Known rows, with every step that occurs
H, C, Y: [-0.08 -1.80  2.51 -1.28 -0.11  0.32  0.29 -0.20  0.59 -0.10 -0.25  0.56
  0.53  0.30 -0.70 -0.51  0.45  1.33 -2.18 -0.23  0.56  0.93 -0.49 -2.17]
C, D: [ 0.33 -0.60  1.44 -0.46 -0.08  0.27  1.05 -0.65 -1.27  0.34  0.36  0.58
  0.28  0.80 -0.35 -0.11  0.49  0.78 -1.65 -0.41  0.88  0.04  0.38  0.77]
M, C, D, T: [ 0.06 -0.18  1.95 -0.84 -0.74  0.86 -0.82  0.47 -0.02  0.84 -0.46  1.00
  0.93  0.21 -0.18  1.13  1.25  2.10 -1.10 -2.44 -0.87  0.58  0.05  0.52]
P, T, Y: [ 1.06  1.21 -1.74 -0.70  0.31 -0.17  0.82  0.30  0.16 -1.65  0.07 -0.48
 -1.60 -1.14 -0.61  0.49 -1.42 -1.69  0.66  0.10  2.36 -0.75  1.24  1.18]
N, C, D: [ 0.38 -0.13  0.57 -1.13 -0.41  0.69  1.20  0.27 -1.28  1.22  0.54  0.17
  0.42  0.08 -0.80  0.21  0.25  1.99 -0.08 -1.30  0.32 -0.42  0.56  1.10]
H, C, D, T: [ 0.01 -0.65  4.14 -1.77 -0.15  0.14  0.38 -0.23 -0.32 -0.64 -0.65  1.79
  1.08  1.00 -0.44  0.81  0.34  1.12 -3.32 -1.60 -0.93  0.63 -1.05  0.00]
T, N, C: [ 0.15  0.75  0.23 -1.15 -0.08  0.17  1.10  0.06 -0.49 -0.25  0.45 -0.55
  0.08  0.15 -0.58 -0.81  0.57  0.31  1.72 -1.50 -0.11 -1.20  0.72  0.97]
T, P: [-0.37  0.14 -3.66 -0.37 -0.23 -0.28 -0.71 -0.21 -0.40  0.61  0.26 -0.34
 -2.28 -0.14 -0.32 -0.41  1.09 -1.62  0.00  0.50  1.41 -0.50  0.06 -0.28]
V, T, N, C: [-0.06  0.39 -1.61 -0.73 -0.22  0.28  1.68 -0.34 -0.10  1.48  0.02 -1.59
  0.67  0.65  0.52 -1.49  1.17 -0.56  1.98 -0.68 -0.98 -2.13  1.40  0.95]
P, T, N: [ 0.75  0.98 -1.83 -0.80  0.46 -0.12  1.48 -0.73  0.04 -1.42 -0.03 -0.74
 -1.02  0.98 -0.22  0.72 -1.42 -1.73  0.33 -0.60  2.04 -1.11  0.85  0.50]
P, T, U, C: [ 0.85  1.18 -0.93  0.31  0.04  0.20  1.45  0.06 -0.05 -0.52  0.32 -1.18
  0.54 -2.76 -0.45  2.35 -0.98  0.65  0.93 -0.86  2.74 -2.30  1.71 -0.37]
U, C: [-0.48  0.10  1.81  0.52 -0.42  0.45 -0.31  0.67  0.00 -0.33  0.05 -0.48
  0.68 -2.07 -0.03 -0.93  0.59  2.15 -0.36 -0.48 -0.12 -0.43 -0.11  0.18]
D, T, U, C: [ 0.13  1.09  3.38 -0.19 -0.01 -0.15 -0.21  0.09  0.49 -0.93  0.33  0.55
  1.35 -2.76 -0.75  1.54  1.19  1.43 -0.04 -1.73 -0.63 -1.68  0.52 -0.62]
D, T, N: [-0.01  0.96  2.35 -1.28  0.38 -0.50 -0.13 -0.70  0.58 -1.88 -0.07  0.93
 -0.16  1.07 -0.47 -0.14  0.77 -1.00 -0.54 -1.55 -1.36 -0.52 -0.28  0.26]
P, T: [ 0.63  0.76 -2.94 -0.31  0.29  0.17  0.44  0.15  0.50 -0.27 -0.16 -0.47
 -0.84  0.06 -0.10  1.75 -2.26 -0.86  0.12 -0.09  1.64 -0.43  0.37 -0.04]
U, C, D, T, M: [-0.03  0.39  4.40 -0.75  0.09  0.19  1.01 -1.11 -0.58 -2.29  0.50  0.95
  1.16 -0.02 -1.05 -1.08  0.96  1.59 -2.30 -2.76 -0.80  0.15  0.69  0.83]
N, C, Y, T: [ 0.06  0.53  2.17 -1.96 -0.32  0.50 -0.27  0.30  0.19  1.90  0.82  0.47
 -0.53  0.21 -1.33  0.54 -0.76  1.76  0.33 -1.27 -2.94  0.23  0.36 -0.75]
U, C, N: [ 0.03 -0.41  2.85 -0.92 -0.11  0.58  0.22 -0.20  0.07 -0.18 -0.01  0.29
  0.88 -0.88 -0.17 -1.29  1.04  2.97 -1.29 -1.06  1.10  0.35  0.60 -0.43]
Y, T, M: [ 0.06  1.38  1.90 -0.57  0.31 -0.42  1.15 -1.46 -0.92 -0.61  0.16 -0.15
 -0.14  1.66 -0.09 -0.29 -1.05 -1.60  0.56 -1.06 -2.90  0.46  1.32  1.04]
D, T, U, C, N: [ 0.62  0.47  4.40 -1.77  0.35 -0.08  0.36 -0.80  0.54 -0.71  0.23  1.28
  1.58 -1.63 -0.77  1.18  1.60  2.26 -0.90 -2.41  0.68 -0.78  1.30 -1.31]
D, T, M, C, Y: [ 0.06 -0.38  1.38 -1.27 -0.06  0.59 -0.68 -0.61  1.52 -0.97 -0.07  0.79
  0.57  0.75 -1.11 -0.36  1.42  1.09 -0.14 -3.12 -0.86  1.53  1.17 -1.81]

Rows
[ 0.34 -0.37  1.23 -1.94  0.03  0.44  0.93 -0.34  0.24 -0.18  0.99  0.06
 -0.20  0.38 -1.61 -1.38  1.05  1.22  0.51 -1.55  0.54 -0.58  0.87 -0.87]	T, N, C, Y
[ 0.68  0.39  3.37 -1.27  0.32 -0.28  0.76 -1.33 -0.33  1.20  0.92  0.59
  0.05  0.00 -1.24  1.72 -0.07 -0.08 -0.05 -0.66 -1.11 -0.66  1.61 -1.64]	C, Y, T, U
[ 0.67  0.92  3.00 -2.23 -0.23  0.12  0.48  0.64 -0.56 -0.84  0.70  1.44
 -0.25 -0.99 -1.69 -0.05  0.95  1.03 -0.42 -2.21 -0.66 -0.57  0.62  1.98]	N, C, D, T, Y
[ 0.35  1.21  3.66 -2.13 -0.32  0.36  1.93 -0.79 -2.28  0.99  0.69  0.11
 -0.04  1.50 -0.91 -0.04 -0.17  0.65  0.13 -2.00 -2.27 -1.03  1.07  2.37]	Y, T, N, C, D
[-0.05  1.80  2.29 -1.65 -0.22  0.03  0.88 -0.08 -1.02  0.75  0.40 -0.48
 -0.25  0.77 -0.47 -0.02 -0.49 -0.10  1.75 -1.59 -3.14 -1.10  0.65  1.72]	Y, T, N, C
[ 0.53  0.09  1.67 -1.57 -0.23  0.43  2.15 -0.52 -1.70  0.14  0.71 -0.10
  0.31  0.91 -0.97 -0.85  1.00  1.05  0.09 -1.84  0.78 -1.06  1.06  1.70]	T, N, C, D
[ 0.34 -0.64  3.07 -0.20 -0.05  0.29  0.82 -0.44  0.13 -0.11  1.03 -0.09
  1.08 -2.72 -1.42  0.01  1.55  2.48 -0.44 -0.83  1.82 -1.26  1.47 -2.15]	T, U, C, Y
[ 0.19 -1.07  0.07 -0.44 -0.26  0.80  0.38 -0.81  0.54 -0.17  0.08 -0.42
  0.70  0.46 -0.76 -1.36  1.33  1.23  0.73 -1.97  0.92  1.35  1.90 -1.42]	T, M, C, Y
[ 0.00  0.10  0.19  1.02 -0.26  0.22  1.48 -0.48 -0.13  1.47  0.11 -1.59
  1.98 -2.46  0.67 -0.03  1.67  0.80  1.03  0.06  0.18 -2.89  1.99 -0.37]	V, T, U, C
[ 0.98  0.14 -2.43 -0.48 -0.20  0.93  2.07 -0.91 -1.02 -0.29 -0.31 -1.00
  0.38  1.14 -0.18  0.99 -0.84  0.21  0.44 -2.35  2.77  0.31  2.44  1.03]	P, T, M, C, D
[ 0.55  0.85  5.08 -1.45  0.07 -0.01  1.22 -1.09 -1.06  0.98  0.34  0.27
  1.34 -1.22 -0.36  1.01  0.47  1.97 -0.02 -1.44 -0.54 -0.88  2.07 -0.20]	Y, T, U, C, N
[-0.33  0.48  6.01 -1.23 -0.28  0.34  0.21 -0.78 -0.23 -0.45  0.74  0.12
 -0.11 -0.44 -1.12 -1.82  0.69  1.67 -1.39 -1.37 -2.24 -0.43  0.56 -0.34]	U, C, Y, T, N
[-0.81  0.48  1.36 -1.11 -0.55  0.27 -1.35 -0.11 -0.21  1.19  0.86  0.02
 -2.28 -1.39 -1.19 -1.19  1.13  0.98 -1.62 -0.24 -1.24 -0.19  0.13 -1.15]	U, C, Y, T, P
[ 0.28  0.72  2.09 -2.04  0.19  0.20  1.12 -0.99 -0.20  0.34  1.01  0.07
 -0.30  1.24 -1.58 -0.46 -0.73  0.55  0.85 -2.09 -2.64  0.63  1.63 -0.48]	N, C, Y, T, M
[-0.18 -0.17  2.33 -0.86 -0.78  1.00 -1.12  0.38  0.43  2.20 -0.11  0.03
 -0.03  0.04 -0.33  0.38  0.26  1.96  0.15 -1.43 -2.39  1.08  0.61 -0.92]	M, C, Y, T
[-0.12  0.69  0.35 -0.46 -0.19  0.28 -0.56 -0.14  0.81 -1.03 -0.54  0.11
  0.94  0.50 -0.07  0.19  0.92  0.15  1.13 -3.03 -1.50  0.92  1.00  0.05]	D, T, M, C
[ 0.18  0.22  3.02 -1.40  0.42 -0.24  0.92 -1.93 -0.16 -0.46  0.77  0.47
 -0.41  1.86 -1.12 -0.79 -0.64 -0.69 -0.62 -1.23 -2.22  1.11  1.43 -0.84]	C, Y, T, M
[-0.27  0.78 -1.33 -2.31 -0.45  0.21 -0.79  0.12 -0.26  2.37  0.99  0.05
 -2.69  0.09 -1.63  0.02  0.43  0.10  0.23 -0.75 -1.54 -0.25  0.39 -0.98]	N, C, Y, T, P
[-0.28 -0.61  4.54 -1.80 -0.22  0.17  0.06 -0.37  0.08  0.70 -0.31  0.81
  0.20  0.89 -0.61  0.28 -0.68  0.91 -2.12 -0.48 -2.45  1.06 -0.42 -1.48]	H, C, Y, T
[ 0.48  0.07  2.48 -0.82 -0.48  0.57  0.00 -0.40 -0.14  2.36  0.25 -0.19
  0.72 -0.80 -0.69  2.03  0.78  1.37  1.37 -1.60 -1.04 -0.33  2.10 -1.50]	M, C, Y, T, U
[ 0.39  0.49  2.10 -1.71 -0.09  0.53  0.99 -1.37 -0.65  0.81 -0.61 -0.18
  0.81  1.98  0.36 -0.29  0.28  0.75  1.00 -2.63 -1.42  1.69  2.45  0.55]	Y, T, M, C, N
[ 0.48  0.21  2.57 -1.37  0.59 -0.28  1.36 -1.79 -0.57 -1.92  0.39  1.42
  0.38  2.03 -1.04 -0.09  0.41 -0.51 -1.96 -2.35 -0.77  0.70  0.85  0.60]	C, D, T, M
[ 0.01  1.54  4.07  0.07 -0.26 -0.05  0.69 -0.23 -1.10  0.76  0.45 -0.49
  1.02 -2.34 -0.33  1.42 -0.01  1.16  0.80 -0.85 -1.94 -1.73  1.32  0.44]	Y, T, U, C
[ 0.24  0.52  1.91 -1.94 -0.24  0.41  0.17  0.42 -0.25  0.51  0.49  1.42
  0.35  0.23 -1.14  1.18  0.29  1.87 -0.99 -2.37 -1.38 -0.26 -0.21  0.73]	N, C, D, T
[ 0.54 -0.26  3.42  0.11 -0.24  0.29  1.96 -0.71 -1.75  0.14  0.81 -0.10
  1.76 -2.22 -0.78  0.44  1.51  2.30 -0.88 -1.13  2.03 -1.83  1.65  0.43]	T, U, C, D
[ 0.97  0.73  2.07 -1.93  0.08  0.07  1.33 -0.31 -0.83  0.67  0.90  1.08
  1.14 -0.51 -1.56  2.70  0.77  1.34  0.33 -2.61 -0.05 -1.61  1.21  0.24]	N, C, D, T, U
[ 0.74 -0.23  3.11 -0.96  0.22  0.23  1.48 -0.99 -0.51  0.02  0.38  0.08
  1.68 -1.77 -0.47  0.29  1.61  2.38 -0.09 -1.27  2.52 -0.98  2.07 -0.93]	T, U, C, N
[ 0.18  0.63  5.73 -1.08 -0.33  0.17  0.10  0.34 -0.58 -2.11  0.41  1.29
  0.20 -2.39 -1.27 -1.34  1.70  1.93 -2.35 -1.81 -0.37 -0.54  0.34  1.82]	U, C, D, T, Y
